What can hang from each mark
mafupi: feted
ragufom: malo subo
vugab: suled
vador: nezos ragufom seni
subo: limugop nopo ragufom suled
feted: vador
bufik: feted
suled: subo vador vugab
seni: subo vador
nopo: bufik nupi
nezos: subo vugab

Each row was made from one small tree. The marks that hang from a mark follow it in brackets, in alphabetical order. Every link used is in the known rows. Write each row's tree.
In the rows, zero is written as 128.
Known rows
nopo{bufik{feted{vador}} nupi}: [106 129 127 118  97 138  96 130 137 102 124 139 152 122 126 128 146 105
 130 137 114 122 115 195 120 129 122 138 131 154 131]
mafupi{feted{vador{nezos seni}}}: [140 125 137  85 137 150 124 112 104 119 118 145 126 122 126 152 141  98
 123 150 159 112 156 168 128 136 110 108 115 160 156]
suled{subo{nopo{bufik{feted}}} vador vugab}: [152 136 135 136  92 139 106 133 142 109 120 142 144 171 132 107 132 137
 131  98 159 144 109 110 121 118 159 109 149 115 153]
nezos{subo}: [135 123 121 116 137 121 103 134 116 142 105 114 115 138 127 116 119  95
 128 117 161 128 116 130 141 107 132 140 111 138 119]
feted{vador}: [107 129 126  58 129 136 106 134 127 124 116 125 132 141 118 122 135 100
 122 140 143 119 106 162 132 116 124 138 136 135 151]
ragufom{malo subo{nopo suled{vador{nezos}}}}: [137  98 127 181 132 119 138 105 131 150 145 140 107 161 121 133 119 125
 125 128 121 133 145 101 130 136 156 117 153 139 134]
subo{limugop}: [129 137 125 111 124 122 115 174 130 127 122 115 123 136 120 108 127 120
 119 108 126 123 123 144 123 121 131 140 130 115 126]
nopo{bufik{feted{vador{seni}}} nupi}: [131 137 131 134 107 139 102 110 124  92 122 138 145 133 133 138 152 114
 131 148 116 116 130 192 118 133 109 128 118 165 148]
nezos{subo{suled}}: [142 125 119 104 127 120 101 130 129 148 120 116 101 156 132 116 114 112
 127 123 135 123 124 123 136  93 134 137 129 154 130]
vugab{suled{vador}}: [130 132 130  87 119 131 102 159 107 130 109 147 141 157 119 134 123 103
 128 130 157 113 117 124 131 115 129 135 192 148 157]
mafupi{feted{vador}}: [110 118 132  54 115 147  98 138 122 135 111 141 132 138 128 139 132  98
 126 130 180 122 121 157 131 117 125 129 132 158 147]
suled{subo{ragufom} vador vugab}: [130 138 133  97 136 153 139 141 126 119 105 143 136 143 131  92 124 135
 122 108 183 146 113  72 130 110 148 119 128  99 137]
nopo{bufik nupi}: [131 134 120 144 108 121 110 165 132 110 114 136 143 134 119 108 132 115
 124 100 115 117 125 166 122 121 122 153 145 149 110]
nezos{subo{limugop nopo{nupi}} vugab{suled}}: [119 138 133 215 130  78 112 177 135 142 135 114 133 126 115 110 105 135
 136 142 115 146 155 122 122 129 133 138 160 163  76]
bufik{feted{vador{nezos}}}: [110 128 130  97 121 149 113 112 121 115 131 130 137 103 118 132 142  83
 126 172 123 122 122 185 128 131 123 117 111 117 152]
suled{subo vador{ragufom} vugab}: [134 144 128  53 123 146 141 146 131 124 119 150 144 135 134 107 128 132
 118  96 184 149  98  80 139 118 144 113 142  91 140]
nezos{subo vugab{suled}}: [123 135 124 123 136 117  92 147 108 151 109 114 128 117 128 125 110 106
 131 143 142 140 133 122 136 108 121 134 140 139 125]
subo{limugop nopo{bufik nupi}}: [134 135 129 195 107  91 121 180 154 109 134 123 138 153 111 100 129 147
 131  93  89 118 139 159 112 137 135 151 159 154  89]
bufik{feted}: [130 128 125 137 101 143  94 136 116 126 118 125 132 129 127 120 126 101
 130 146 149 128 102 158 127 109 127 130 118 110 149]
vador{nezos ragufom seni{subo{nopo}}}: [173 136 131 186 152 111 178 100 119 109 135 122 120 105 123 130 123 134
 135 136 117 109 137 112 135 138 121 124 107 117 116]
nopo{bufik{feted{vador{ragufom{malo}}}} nupi}: [ 93 126 125 122 109 143 131 112 138 109 135 139 158 102 138 148 147 124
 133 125 114 136 122 171 128 154 119 132 110 131 113]
mafupi{feted}: [134 120 129 106 106 142 100 156 113 139 107 141 127 138 129 128 120 104
 127 116 180 124 121 141 128 110 127 133 130 144 134]
nopo{bufik{feted{vador{ragufom{subo}}}} nupi}: [ 94 114 119 133 111 131 120  95 142 120 141 137 150  98 137 150 151 125
 135 139 103 131  94 159 127 145 122 132 118 147 110]
mafupi{feted{vador{nezos}}}: [114 119 133  68 126 148 118 132 118 129 121 146 133 111 120 141 136  88
 123 141 157 119 142 169 130 132 122 119 121 150 140]
vador{nezos{vugab} ragufom{malo} seni}: [138 137 127 140 149 138 159 112 106 132 131 129 127  76 132 137 128 133
 120 141 118 143 165 139 133 151 106 113  87  74 134]
seni{subo vador{nezos{vugab} ragufom}}: [122 133 121 126 129 127 157 128 125 123 131 137 131  54 135 132 116 128
 129 103  98 133 124 108 144 129 116 134  94  67 106]
ragufom{malo subo{nopo{bufik} suled}}: [139 106 119 197 121 113 119 108 143 145 137 112 108 180 131 133 122 154
 129 106  96 129 127 113 119 127 147 137 143 155 126]
bufik{feted{vador{ragufom}}}: [101 128 127  65 113 146 114 106 131 125 134 130 143 109 131 143 141 113
 135 158 133 126  89 163 134 126 119 126 120 111 147]
nezos{vugab{suled}}: [119 144 126 116 119 128  98 164 111 139 114 124 140 119 120 120 115 118
 126 150 130 132 125 137 125 110 115 135 164 119 146]
subo{nopo ragufom suled}: [133 124 130 171 122 114 125 128 143 138 133 120 113 170 113 101 113 164
 143 147 102 115 121 115 121  97 136 145 151 139 125]
bufik{feted{vador{ragufom seni{subo{suled}}}}}: [146 139 129  89 121 146 139  68 131 113 141 126 117 112 155 151 135 130
 133 156 118 114 114 124 135 116 117 115 102 139 162]
subo{limugop nopo suled}: [141 136 130 149 110 101 114 162 153 136 147 112 109 177 115 104 117 154
 129 122  95 118 131 130 117 110 143 138 164 141 127]
suled{subo{limugop nopo{bufik nupi}}}: [140 136 129 215 113  98 130 167 164 101 139 110 141 150 119  98 126 138
 124 101 102 134 124 136 111 142 140 143 149 138  86]

Which tree is each row?
[109 125 122 126 122 134 139 130 118 134 125 134 133 132 134 149 121 140
 130 100 133 137 102 112 140 132 120 139 113  92 117]
seni{vador{ragufom{malo}}}
[126 135 132  82 123 147 119  85 117 115 131 130 136 120 137 152 147 124
 135 169 137 121 104 162 132 130 107 115 108 120 163]
bufik{feted{vador{ragufom seni}}}
[124 116 123 252 124  96 138 145 151 145 156 116 107 162 124 113 112 150
 123 126 108 148 136 106 115 137 151 134 145 156  86]
ragufom{malo subo{limugop nopo{nupi} suled}}
[118 110 116 165 154 134 165 104 113 144 137 124 124  89 127 148 129 116
 120 129 127 141 122 112 137 154 128 121  96  94 105]
vador{nezos ragufom{malo subo}}
[123 121 127 184 150 150 150 118 125 125 112 107 129 128 135 112 117 120
 121 132 162 149 118  93 128 131 133 132  91  87 116]
suled{subo{ragufom{malo}}}
[137 128 142 117 151 142 156 109 122 112 112 124 116 108 149 138 133 132
 131 116 158 113 160 102 125 136 122 124  83 157 124]
mafupi{feted{vador{seni{subo{limugop ragufom}}}}}
[117 129 126 125 140 115 116 141 145 157 130 106 102 114 138  98 113 156
 132 118  94 140 163 103 128 107 134 139 103 118 105]
nezos{subo{limugop ragufom suled} vugab}
[128 122 128 227 119 111 141 133 151 124 135 129 127 163 121 108 119 175
 139 116  83 126 152 123 114 127 136 151 145 161  91]
subo{nopo{bufik nupi} ragufom{malo} suled}
[124 133 129  65 122 128 121 149 113 133 121 153 149 139 124 144 127 122
 133 127 145 114 108 113 136 124 123 134 190 134 143]
vugab{suled{vador{ragufom}}}
[145 121 131 215 117 125 134 104 139 106 116 113 130 122 134 115 125 145
 150 114 107 115 117 113 120 120 140 144 102 124 112]
seni{subo{nopo{bufik{feted}} ragufom}}
[114 129 124 130 117 130 115 149 118 131 124 137 129  96 118 123 119 119
 123 123 101 135 133 149 132 120 115 132 118  83 130]
seni{vador{nezos{vugab}}}
[137 118 123 184 121  97 117 139 151 149 151 106 100 171 121 115 117 152
 127 127  95 126 117 109 116 117 150 134 155 147 119]
ragufom{subo{limugop nopo suled}}
[124 127 135 184 136 105 136 152 143 128 129 108 123 147 109  98 121 160
 139 125 108 120 129 119 117 125 138 145 133 118 101]
subo{limugop nopo ragufom}
[111 140 126 137 143 134 152 141 107 140 136 129 146  72 122 145 119 124
 124 153 109 144 155 129 132 149 111 121 135  90 120]
vador{nezos{vugab{suled}} ragufom{malo}}
[138 130 131 164 119 104 129 147 163 127 140 110 116 170 119 105 127 189
 140 102  53 106 148 124 109 119 139 149 155 145 111]
subo{limugop nopo{bufik} ragufom suled}
[138 139 128  74 151 135 156  88 120 108 121 122 127 108 142 143 136 120
 127 131 142 112 114 118 142 129 112 129 100 129 145]
feted{vador{ragufom seni{subo}}}
[126 123 134 123 139 136 139 146 142 119 120 125 131 134 132 104 128 128
 121 104 146 133 123  89 126 132 143 132 127  94 123]
suled{subo{limugop ragufom} vador}
[155 122 126 186 140  95 142 110 140 125 143 108 121 151 130 143 142 179
 136  99  82 114 126 115 118 151 126 132 132 136 111]
vador{ragufom{subo{limugop nopo{bufik}}} seni}
[131 152 129  25 109 129 135 173 145 137 140 154 123 150 132 107 130 166
 122  79 127 128 136  92 129 112 147 119 164 120 140]
subo{limugop suled{vador{ragufom} vugab}}
[157 141 128 133 146 114 125 133 126 142 140 112  94 107 135 117 122 133
 120 131  85 132 191 133 128 124 121 113  97 127 129]
vador{nezos{subo{limugop suled} vugab} seni}
[109 119 132  47 130 146 139 121 124 132 133 150 140  93 124 153 139 107
 128 138 146 119 134 159 136 141 116 118 122 133 126]
mafupi{feted{vador{nezos ragufom}}}
[ 95 110 125 127 149 112 142  92 142 147 153 124 131  84 113 134 132 138
 133 163  92 142 120 138 133 147 127 121 127 103 117]
feted{vador{nezos{vugab} ragufom{subo{nopo}}}}
[130 125 135  52 128 146 125 106 114 129 121 146 133 128 139 160 141 128
 132 139 169 117 126 147 134 131 106 117 121 153 150]
mafupi{feted{vador{ragufom seni}}}
[126 145 131  83 134 144 162 156 137 125 130 136 138 132 143 115 128 143
 111  73 179 164 128  66 134 148 153 106 119  79 122]
suled{subo{limugop} vador{ragufom{malo}} vugab}
[117 114 123 118 162 140 149  66 113 134 130 119 121 126 142 164 142 132
 123 145 147 137 114 116 137 153 116 117  95 126 140]
feted{vador{ragufom{malo subo} seni}}
[145 134 140 172 136 109 144 156 136 115 144 124 141 150 110 126 121 113
 123 141 120 126 143 106 120 150 145 115 187 128 126]
vugab{suled{subo{limugop nopo} vador{nezos}}}
[138 133 131 107 125 138 112 148 117 121 113 135 145 157 128 130 120  93
 121 137 169 129 104 101 131 120 133 126 182 131 154]
vugab{suled{subo vador}}
[151 140 128  83 136 138 131  95 126 111 123 120 105 144 142 131 128 116
 120 138 128 107 132 123 132 106 121 127 118 161 167]
feted{vador{seni{subo{suled}}}}
[ 98 107 135  88 155 142 124 103 121 150 114 135 124  71 132 132 126 110
 136 145 147 140 175 136 137 130 123 119  79 135 107]
mafupi{feted{vador{nezos{subo{ragufom} vugab}}}}
[111 111 115 137 125 123 126 112 121 144 130 131 125 127 132 152 125 141
 133 112 122 131  74  99 139 122 122 139 123 107 113]
seni{vador{ragufom{subo}}}
[143 129 130 122 144 116 137 123 110 135 134 135 129 140 137 163 137 145
 128 125 131 118 128  85 128 149 122 118 167 144 138]
vugab{suled{vador{ragufom{subo{limugop}} seni}}}
[124 118 126 128 145 145 142  55 110 123 146 129 128  89 134 167 151 115
 131 185 116 126 115 151 131 151 111 102  91 119 147]
bufik{feted{vador{nezos ragufom{subo} seni}}}
[150 135 127 148 153 139 169 107 101 122 129 129 126 105 128 145 133 125
 121 137 129 126 152 135 135 151 109 116  94  97 131]
vador{nezos ragufom{malo} seni}
[128 127 138  76 132 149 116 116 109 128 120 146 128  93 130 142 137 107
 122 153 149 130 173 170 128 135 105 107 108 134 159]
mafupi{feted{vador{nezos{vugab} seni}}}
[133 134 125 190 128 112 139 144 142 152 145 112  99 178 126 110 114 174
 120 105 128 153 138  77 117 124 162 113 135 140 115]
ragufom{malo subo{limugop nopo suled{vugab}}}
